Every row comes from one small tree of marks. The marks that hang from a mark follow it in brackets, in the order of their numbers. Every link used is in the known rows. Which tree was each row made from?
Known rows:
J_689[J_539 J_805]: [ 0.44 -0.45 -0.98 -0.85  0.55 -0.58  1.65 -0.41 -1.69 -2.01 -0.39 -0.36
  0.31 -0.57  0.62  1.82 -0.49  0.68  0.71 -1.96  0.34  0.37  0.34 -0.15
  0.32 -2.11  0.09]
J_642[J_805[J_498 J_689[J_584 J_742]]]: [ 0.62 -0.51  0.07  3.13 -1.42 -1.01  0.51 -0.06  0.85  0.54  0.83 -0.69
  0.18 -3.12 -1.09 -0.37  1.35 -0.86 -0.81  1.57 -0.63 -0.78 -3.16 -0.17
 -2.30  3.59  0.59]
J_805[J_498 J_689[J_363 J_584 J_742]]: [-0.41 -1.46 -1.39  3.01 -0.98 -2.84  3.22  0.48  0.92  0.25  0.06 -1.10
  0.92 -2.55 -0.84  1.02  0.29 -0.39 -0.01  1.88 -0.50 -0.96 -3.55 -0.68
 -2.79  2.77 -0.23]
J_805[J_498]: [ 0.01 -0.12 -0.01  1.91 -0.39  0.12  0.62  0.65  0.91 -0.08 -0.14 -0.52
 -0.10 -2.31 -0.03 -0.59  0.71 -0.10 -0.73 -0.06 -0.18 -0.17 -1.16  0.05
 -1.76  0.81  0.08]
J_805[J_498 J_689[J_584]]: [-0.33 -1.16 -0.51  1.07 -1.06 -1.49  1.01  0.97  0.93  0.86  0.39 -1.02
  0.48 -2.01 -1.08 -0.04  0.70 -0.38 -0.87  0.20 -0.36 -0.54 -3.75  0.39
 -2.94  2.18 -0.27]
J_498[J_374[J_642] J_805[J_689[J_539]]]: [ 1.41  0.67  2.35  3.23 -3.07  2.39 -0.22  0.45  0.67 -1.27  1.44 -1.23
  0.48 -3.37  2.56 -0.39  1.49 -0.19 -3.13  0.08  1.10 -0.90 -3.21 -0.29
 -1.41  5.58  0.43]
J_374[J_642]: [ 0.57  0.25  0.97  1.59 -0.79  0.70  0.80  0.20  0.22 -0.55  0.92 -0.72
 -0.21 -1.50  1.78 -0.19  0.89  0.31 -1.08 -0.16 -0.10 -0.49 -0.33 -1.09
  0.19  1.33 -0.02]
J_374[J_498[J_805]]: [ 1.85 -0.10  0.95  1.92 -1.04  1.29  0.65  0.04  0.29  0.24  1.26 -1.13
  0.11 -2.94  2.25 -1.06  1.45 -0.57 -1.34 -0.10  0.06 -0.77 -1.47 -1.14
 -1.32  2.40  0.70]
J_642[J_805]: [ 0.82  0.36  0.79  1.49 -1.36  0.40 -0.76 -0.60  0.15  0.40  0.81  0.03
 -0.14 -1.62 -0.15 -0.68  0.99 -0.59 -0.50  0.82 -0.12 -0.36 -0.53  0.19
 -0.21  2.14  0.50]
J_689[J_539 J_584]: [ 0.26 -0.48 -0.70  1.72 -2.89 -0.01  2.26 -0.46 -1.56 -1.30  0.31 -0.34
  0.42 -1.90  0.80  2.01 -0.45  0.60  0.79 -0.70  0.57 -0.44  0.01 -1.12
  0.35 -0.98  0.18]
J_689[J_363 J_584 J_742 J_805]: [ 0.05 -0.92 -2.80  2.83  0.22 -4.66  5.82 -1.34 -0.68 -1.63 -1.19 -0.34
  0.92 -1.06  0.58  3.03 -1.19  0.38  2.49  0.71 -0.36 -1.19  0.66 -2.36
  0.68  0.07 -0.06]
J_805[J_498[J_374[J_642]] J_689[J_363]]: [-0.13 -0.60  0.63  3.07 -1.81 -0.57  1.66  1.11  1.62 -0.18  0.91 -1.70
  0.63 -3.45  0.93 -0.48  1.43 -0.53 -2.22  1.16  0.35 -0.85 -4.21  0.21
 -3.04  4.28 -0.57]
J_805[J_689[J_742]]: [-0.30 -0.99 -0.58 -0.55  1.46 -1.40 -0.05  0.46  0.36  0.32  0.17 -0.42
  0.41  0.76 -1.36  0.42 -0.04 -0.34 -0.18  1.26 -0.57 -0.02 -2.64  0.07
 -1.42  1.16 -0.04]
J_642[J_374]: [ 0.50  0.20  0.58  2.58 -1.03  0.29 -0.32  0.14  0.24 -0.41  0.61 -0.41
  0.12 -1.32 -0.14 -1.20  1.03 -0.68 -0.57  0.58  0.14 -0.46 -0.92 -0.22
 -0.14  0.80 -0.69]
J_498[J_374[J_642]]: [ 0.42  0.77  1.40  3.16 -1.57  1.45  0.50  0.23  0.87 -1.62  0.73 -0.91
 -0.16 -2.25  2.54 -0.62  1.06  0.03 -1.85 -0.07  0.75 -0.69 -0.98 -0.95
 -0.15  2.29 -0.12]
J_374[J_642[J_805[J_689[J_539]]]]: [ 1.06  0.01  1.50  1.93 -1.89  0.92  0.13  0.06  0.01 -0.24  1.87 -0.98
 -0.01 -2.62  1.21 -0.30  1.59 -0.13 -1.69  0.42 -0.12 -0.60 -1.98 -0.58
 -0.59  3.04  0.26]
J_498[J_374 J_805]: [ 1.14  1.22  1.68  3.10 -2.28  1.97 -0.51 -0.07  0.98 -0.96  0.29 -0.34
  0.25 -2.40  1.86 -0.80  0.84 -0.36 -2.02  0.15  1.04 -0.75 -1.16 -0.08
 -0.64  4.38  0.64]
J_689[J_363 J_584]: [-0.13 -0.45 -1.09  2.29 -2.89 -2.24  3.77 -0.80 -0.47 -0.01 -0.03 -0.21
  0.83 -1.42  0.79  1.66 -0.58  0.14  1.26  1.00  0.35 -1.14  0.39 -1.14
  0.50  1.10 -0.41]
J_374[J_498[J_805[J_689[J_363]]]]: [ 1.70 -0.59  0.75  1.40 -1.18  0.47  1.05  0.20  0.34  0.74  1.54 -1.37
  0.55 -2.73  1.82 -0.87  1.41 -0.72 -1.46  0.47  0.03 -0.89 -2.60 -0.77
 -1.86  3.32  0.38]
J_374[J_498 J_642]: [ 1.70 -0.34  1.23  2.85 -0.93  1.27  1.80  0.36  0.35 -0.56  2.10 -1.92
 -0.26 -3.60  3.56 -1.07  2.06 -0.13 -1.78 -0.40 -0.21 -1.00 -1.54 -2.30
 -0.83  1.63  0.10]
J_374[J_498[J_805[J_689]] J_642]: [ 2.28 -0.26  1.86  2.71 -1.56  1.58  1.10  0.57  0.65  0.14  2.47 -2.02
  0.12 -4.04  3.45 -1.28  2.43 -0.42 -2.74 -0.08 -0.15 -1.19 -3.08 -1.77
 -1.76  4.31  0.49]
J_642[J_374[J_498] J_805[J_689[J_742]]]: [ 1.82 -0.49  1.16  4.53 -1.49  0.10 -0.36 -0.07  0.67  0.27  2.32 -1.54
  0.24 -3.88  0.03 -2.25  2.77 -1.83 -1.66  2.18 -0.50 -1.16 -4.10 -0.89
 -2.10  3.94 -0.02]

Which tree is each row?
[ 0.64 -0.17 -0.31  2.04 -0.47  0.14  2.34  0.17 -0.63 -2.85 -0.12 -1.18
  0.20 -3.27  1.80  1.12  0.56  0.60 -0.71 -2.04  0.57 -0.08 -0.95 -0.61
 -0.95 -0.41  0.12] : J_689[J_539 J_805[J_498[J_374[J_642]]]]
[ 1.84 -0.38  1.56  3.72 -2.18  0.45 -0.85  0.02  0.57  0.71  2.57 -1.51
  0.21 -3.84  0.09 -2.55  2.93 -1.85 -1.98  1.60 -0.21 -1.09 -4.07 -0.24
 -2.01  4.05 -0.18] : J_642[J_374[J_498] J_805[J_689]]
[-0.30 -0.89 -0.52  3.73 -0.87 -1.35  1.74  0.86  1.54 -0.65  0.11 -1.30
  0.45 -2.92 -0.30  0.12  0.80 -0.47 -1.18  1.06 -0.16 -0.90 -4.29 -0.66
 -3.21  3.03  0.00] : J_805[J_498[J_374] J_689[J_584 J_742]]
[ 1.80  0.14  1.25  3.91 -1.73  1.20  0.21  0.16  0.45 -0.20  1.51 -1.18
  0.20 -3.40  1.40 -1.98  2.07 -1.09 -1.50  0.49  0.14 -1.05 -1.93 -1.07
 -1.07  2.48 -0.23] : J_642[J_374[J_498[J_805]]]
[ 0.84  0.94  1.80  3.92 -2.25  1.57  0.12 -0.05  0.95 -1.43  1.13 -0.91
 -0.26 -3.02  2.43 -0.95  1.55 -0.29 -2.11  0.35  0.70 -0.82 -1.26 -0.88
 -0.26  3.29  0.14] : J_498[J_374[J_642[J_805]]]
[-0.16 -1.44 -1.10  2.58 -0.92 -1.26  2.20  0.75  0.17 -0.65  0.27 -1.14
  0.65 -2.85 -0.85  1.27  0.33 -0.05 -0.37  0.68 -0.37 -0.49 -3.76 -0.69
 -2.92  1.30  0.24] : J_805[J_498 J_689[J_539 J_584 J_742]]
[ 0.47  0.07 -0.23  1.61  0.72 -0.90  1.72  0.25  0.67 -1.58 -0.46 -0.92
 -0.05 -2.18  1.23 -0.04  0.77  0.14 -0.81 -1.53  0.05 -0.34 -0.93 -0.40
 -1.07  0.74 -0.08] : J_689[J_805[J_498[J_374[J_642]]]]
[ 0.51 -0.11  0.88  3.08 -2.37 -0.27  0.11  0.08  1.17  0.44  1.11 -0.93
  0.36 -3.53 -0.17 -0.99  1.70 -1.06 -1.68  1.67  0.16 -0.80 -3.34  0.71
 -2.42  4.70  0.16] : J_642[J_805[J_498[J_374] J_689[J_363]]]
[ 0.69  0.67  1.79  3.31 -2.07  1.34 -0.12  0.17  1.01 -1.10  1.31 -1.07
 -0.09 -2.69  2.04 -0.98  1.61 -0.45 -2.29  0.48  0.62 -0.82 -2.14 -0.54
 -0.78  3.74  0.04] : J_498[J_374[J_642[J_805[J_689]]]]
[ 0.07 -0.66 -1.31  3.14 -0.98 -0.82  3.74 -0.79 -1.24 -2.08 -0.17 -0.40
  0.85 -1.89  0.92  2.66 -0.90  0.45  1.38  1.85  0.28 -0.40  0.32 -1.74
  0.35 -0.35  0.23] : J_689[J_363 J_539 J_742]
[ 0.19  0.00 -0.61  1.08  0.98 -1.17  1.43  0.20  0.59 -1.42 -0.81 -0.70
  0.02 -1.66  0.63  0.01  0.47  0.05 -0.46 -1.46  0.09 -0.14 -0.81 -0.01
 -1.17  0.29 -0.11] : J_689[J_805[J_498[J_374]]]
[ 0.28 -0.15 -0.70  2.61 -0.49 -2.06  3.78 -0.15  0.47 -1.53 -0.44 -1.09
  0.58 -2.81  1.77  0.77  0.46  0.10 -0.19 -0.31  0.38 -0.80 -0.57 -0.58
 -0.78  1.66 -0.47] : J_689[J_363 J_805[J_498[J_374[J_642]]]]
[-0.39 -0.72  0.13  2.29 -1.48 -0.92  1.27  1.02  1.53  0.11  0.48 -1.33
  0.76 -2.72  0.04 -0.39  1.00 -0.65 -1.68  1.22  0.37 -0.63 -4.02  0.76
 -3.11  3.61 -0.55] : J_805[J_498[J_374] J_689[J_363]]
[ 2.08  0.19  1.58  4.93 -2.47  1.06 -0.34 -0.37  0.45  0.05  2.23 -1.22
 -0.07 -4.41  0.95 -2.51  2.83 -1.60 -1.57  1.29 -0.07 -1.18 -2.23 -0.92
 -1.08  3.15 -0.01] : J_642[J_374[J_498] J_805]
[-0.34 -1.12 -0.59  1.39  1.12 -1.19  0.59  1.03  1.24  0.26  0.02 -0.95
  0.33 -1.56 -1.43 -0.15  0.64 -0.43 -0.90  1.16 -0.78 -0.14 -3.80  0.10
 -3.19  1.96  0.07] : J_805[J_498 J_689[J_742]]
[ 0.27 -1.15 -2.88  3.20 -1.00 -3.60  6.45 -1.46 -2.01 -2.91 -0.89 -0.56
  1.13 -2.14  1.14  4.20 -1.38  0.82  2.66  0.22  0.15 -0.94  0.65 -2.60
  0.78 -1.12  0.12] : J_689[J_363 J_539 J_584 J_742 J_805]
[ 1.75 -0.60  0.71  1.54 -1.36  0.52  0.90  0.22  0.30  0.65  1.55 -1.36
  0.37 -2.80  1.73 -0.83  1.44 -0.70 -1.39  0.04 -0.02 -0.94 -2.71 -1.01
 -1.88  3.10  0.54] : J_374[J_498[J_805[J_689[J_584]]]]
[ 2.45  0.14  1.94  3.57 -1.73  2.01  1.43  0.25  0.51 -0.35  2.22 -1.83
 -0.07 -4.44  3.99 -1.28  2.35 -0.24 -2.43 -0.28 -0.08 -1.26 -1.78 -2.24
 -1.11  3.74  0.64] : J_374[J_498[J_805] J_642]
[ 0.99 -0.05  1.34  3.05 -2.07  0.21  0.91  0.23  0.82  0.21  1.67 -1.20
  0.07 -3.58  1.25 -0.70  1.93 -0.34 -1.90  0.94 -0.25 -0.93 -2.42 -0.51
 -1.37  4.14  0.05] : J_374[J_642[J_805[J_498 J_689[J_363]]]]
[-0.04 -0.46  0.94  2.34 -1.01  0.20  0.26  1.43  1.77 -0.22  0.90 -1.58
  0.24 -3.00  0.53 -1.04  1.65 -0.51 -2.63  0.32  0.13 -0.54 -4.46  0.35
 -3.21  3.64 -0.32] : J_805[J_498[J_374[J_642]] J_689]
[ 0.30 -0.68 -1.45  0.15 -0.66 -1.79  3.71 -0.83 -1.87 -1.91 -0.40 -0.48
  0.93 -1.21  1.17  2.61 -0.81  0.66  1.34 -0.75  0.66 -0.12  0.73 -0.38
  0.64 -1.19 -0.24] : J_689[J_363 J_539 J_805]
[ 2.11 -0.53  1.51  3.61 -1.15  0.88  1.30  0.15  0.59 -0.11  2.73 -2.12
 -0.18 -4.37  2.80 -1.34  2.73 -0.71 -2.18  0.80 -0.59 -1.23 -3.18 -2.14
 -1.70  3.67  0.55] : J_374[J_498 J_642[J_805[J_689[J_742]]]]
[ 0.66  0.60  1.63  3.66 -2.50  0.90  0.60  0.01  0.98 -1.10  1.30 -1.09
  0.11 -2.98  2.24 -0.68  1.50 -0.39 -2.08  0.89  0.75 -0.97 -2.02 -0.62
 -0.64  4.05 -0.11] : J_498[J_374[J_642[J_805[J_689[J_363]]]]]
[-0.17 -1.19 -0.53 -0.57 -1.57 -0.84  0.82  0.29 -0.86  0.06  0.73 -0.65
  0.72 -0.48 -0.61  1.33 -0.19 -0.02 -0.06 -0.04  0.20 -0.23 -2.59  0.18
 -1.13  0.54 -0.20] : J_805[J_689[J_539 J_584]]
[-0.29 -0.56  0.46  1.60 -0.63 -0.13 -0.18  1.31  1.63  0.05  0.45 -1.25
  0.33 -2.27 -0.33 -0.94  1.22 -0.65 -2.08  0.42  0.16 -0.30 -4.28  0.89
 -3.34  2.95 -0.27] : J_805[J_498[J_374] J_689]
[ 0.88 -0.22  0.23  1.36 -1.07 -0.48  0.35 -0.06  0.35  0.47  0.31 -0.22
  0.63 -1.07 -0.26  0.42  0.25 -0.31 -0.71  0.87 -0.14 -0.67 -2.24 -0.32
 -1.23  3.94  0.67] : J_498[J_805[J_689[J_584 J_742]]]
[-0.44 -1.33 -1.33  1.10 -0.62 -2.95  2.58 -0.12  0.01  0.36  0.18 -0.59
  1.00 -0.27 -0.81  1.59 -0.50 -0.26  0.73  1.97 -0.32 -0.81 -2.40 -0.79
 -1.06  1.89 -0.30] : J_805[J_689[J_363 J_584 J_742]]
[-0.40 -1.13 -0.39  0.88 -0.74 -1.54  1.28  0.95  1.02  0.95  0.37 -1.05
  0.79 -1.92 -0.83 -0.07  0.69 -0.52 -0.91  1.19 -0.18 -0.39 -3.48  0.83
 -2.91  2.71 -0.55] : J_805[J_498 J_689[J_363]]
[ 2.11 -0.43  1.75  3.03 -1.64  1.13  0.93  0.23  0.55  0.18  2.90 -2.10
 -0.18 -4.29  2.86 -1.56  2.80 -0.73 -2.42  0.40 -0.39 -1.18 -3.14 -1.70
 -1.69  3.72  0.37] : J_374[J_498 J_642[J_805[J_689]]]
[ 0.86 -0.09  0.53  0.69 -0.21  0.06 -0.48  0.15  0.49  0.52  0.31 -0.20
  0.57 -0.71 -0.34 -0.02  0.35 -0.36 -1.05  0.98 -0.19 -0.41 -2.23  0.09
 -1.34  3.82  0.66] : J_498[J_805[J_689[J_742]]]
[ 1.15 -0.11  1.32  3.07 -2.62  0.62 -1.27 -0.13 -0.10  0.05  1.91 -0.78
  0.41 -2.89 -0.90 -1.41  2.00 -1.31 -1.46  1.46  0.12 -0.65 -3.23  0.52
 -1.24  3.25 -0.29] : J_642[J_374 J_805[J_689[J_539]]]
[ 1.19  0.45  1.55  3.62 -1.88  1.04  0.57  0.05  0.79 -0.35  1.41 -0.95
 -0.37 -3.79  1.62 -0.98  1.96 -0.17 -1.80  0.33 -0.29 -0.83 -1.27 -0.94
 -0.79  3.21  0.39] : J_374[J_642[J_805[J_498]]]
[ 0.05 -1.00 -2.84  4.11 -0.02 -4.61  6.30 -0.96 -0.08 -1.68 -1.31 -0.71
  0.88 -2.65  0.53  2.62 -0.66  0.28  1.97  0.69 -0.49 -1.32 -0.14 -2.35
 -0.55  0.63 -0.01] : J_689[J_363 J_584 J_742 J_805[J_498]]
[-0.14 -1.35 -1.07  0.70 -0.61 -1.34  1.59  0.14 -0.73 -0.56  0.41 -0.64
  0.73 -0.57 -0.79  1.84 -0.40  0.07  0.42  0.78 -0.19 -0.32 -2.62 -0.74
 -1.18  0.45  0.09] : J_805[J_689[J_539 J_584 J_742]]
[ 0.16 -0.59  0.88  2.65 -1.85  1.02  0.62  1.38  0.88 -1.12  1.13 -1.77
  0.38 -3.77  0.90 -0.24  1.52 -0.18 -2.56 -0.08  0.48 -0.38 -4.42  0.21
 -3.16  2.82 -0.19] : J_805[J_498[J_374[J_642]] J_689[J_539]]
[-0.26 -1.50 -1.37  1.38 -1.43 -2.20  3.03 -0.20 -0.87 -0.53  0.38 -0.72
  1.15 -1.03 -0.38  2.39 -0.61  0.03  0.85  1.61  0.03 -0.66 -2.41 -0.91
 -0.97  1.11 -0.16] : J_805[J_689[J_363 J_539 J_584 J_742]]
[-0.10 -1.31 -0.54  1.34 -1.91 -0.77  1.45  0.93  0.06  0.00  0.62 -1.19
  0.64 -2.79 -0.69  0.78  0.56 -0.10 -0.81 -0.13  0.01 -0.35 -3.71  0.25
 -2.87  1.36 -0.13] : J_805[J_498 J_689[J_539 J_584]]
[ 0.04 -0.92 -1.93  4.42 -2.71 -1.90  5.43 -1.15 -1.58 -2.15 -0.17 -0.44
  1.05 -2.68  1.13  3.49 -1.08  0.58  2.03  1.62  0.33 -1.11  0.33 -2.69
  0.55 -0.14  0.20] : J_689[J_363 J_539 J_584 J_742]
[ 2.01 -0.51  1.61  3.35 -2.05  0.73  1.61  0.09  0.47  0.26  2.89 -2.11
  0.04 -4.53  3.06 -1.30  2.73 -0.74 -2.20  0.81 -0.29 -1.33 -3.05 -1.77
 -1.59  4.04  0.26] : J_374[J_498 J_642[J_805[J_689[J_363]]]]
[ 0.28 -0.92 -2.28  1.91  0.74 -2.52  4.78 -1.09 -1.69 -2.84 -0.87 -0.50
  0.95 -1.34  0.89  3.30 -1.11  0.72  1.97  0.44  0.09 -0.26  0.65 -1.71
  0.56 -1.30  0.15] : J_689[J_363 J_539 J_742 J_805]
[ 1.70 -0.17  1.27  3.34 -1.61  0.92 -0.08  0.36  0.56  0.12  1.67 -1.31
  0.33 -3.11  1.00 -2.01  2.10 -1.17 -1.75  0.66  0.08 -1.00 -2.80 -0.73
 -1.52  2.93 -0.32] : J_642[J_374[J_498[J_805[J_689]]]]
[ 0.47 -0.16 -0.86  2.92 -0.99 -2.00  3.39 -0.12  0.35 -1.68 -0.49 -1.04
  0.13 -3.00  1.46  0.79  0.49  0.30 -0.16 -1.71  0.09 -1.00 -0.89 -1.32
 -0.87  0.93 -0.07] : J_689[J_584 J_805[J_498[J_374[J_642]]]]
[ 0.60  0.00  1.10  2.62 -1.75  0.28 -0.86  0.30  1.27  0.42  1.12 -0.86
  0.12 -3.21 -0.43 -1.38  1.84 -1.03 -1.96  1.11  0.02 -0.59 -3.51  0.81
 -2.55  4.23  0.32] : J_642[J_805[J_498[J_374] J_689]]
[ 1.29  0.53  1.40  5.40 -2.62  0.79 -0.64 -0.06  1.02 -0.03  1.33 -0.74
 -0.08 -4.58 -0.34 -2.33  2.54 -1.36 -1.58  1.41 -0.15 -0.99 -2.25 -0.03
 -1.59  3.51 -0.09] : J_642[J_374 J_805[J_498]]
[ 0.09 -0.71 -1.14  2.70 -4.11 -1.19  4.32 -0.90 -1.70 -1.25  0.32 -0.50
  1.07 -2.53  1.31  2.82 -0.81  0.56  1.42  0.50  0.87 -0.94  0.39 -1.33
  0.67 -0.03 -0.19] : J_689[J_363 J_539 J_584]
[ 0.81 -0.30  0.02  1.81 -1.62 -1.02  1.31 -0.25  0.24  0.56  0.32 -0.34
  0.96 -1.39  0.01  0.79  0.07 -0.32 -0.41  1.45  0.02 -0.95 -2.07 -0.44
 -1.08  4.36  0.47] : J_498[J_805[J_689[J_363 J_584 J_742]]]
[-0.44 -1.16 -0.91  0.18  0.62 -2.18  1.49  0.15  0.27  0.43  0.17 -0.51
  0.88  0.34 -0.95  1.01 -0.30 -0.34  0.26  2.08 -0.37 -0.35 -2.39 -0.09
 -1.21  1.77 -0.30] : J_805[J_689[J_363 J_742]]
[-0.30 -0.70 -0.10  2.86  0.36 -0.60  0.58  1.13  1.76 -0.61  0.10 -1.29
  0.32 -2.36 -0.51 -0.49  0.98 -0.61 -1.64  1.21 -0.19 -0.40 -4.34 -0.02
 -3.37  2.89  0.03] : J_805[J_498[J_374] J_689[J_742]]
[ 1.19 -0.22  1.32  4.34 -2.87  0.67 -0.83  0.35  0.57  0.06  1.83 -1.17
  0.29 -4.51 -0.90 -1.79  2.55 -1.38 -1.99  1.43  0.00 -0.73 -4.06  0.52
 -2.45  3.80 -0.18] : J_642[J_374 J_805[J_498 J_689[J_539]]]
[ 0.44 -0.95 -2.43  2.24  0.26 -2.43  4.39 -1.03 -1.83 -2.96 -0.91 -0.47
  0.52 -1.50  0.60  3.35 -1.05  0.88  2.01 -0.95 -0.18 -0.46  0.32 -2.39
  0.49 -2.02  0.46] : J_689[J_539 J_584 J_742 J_805]
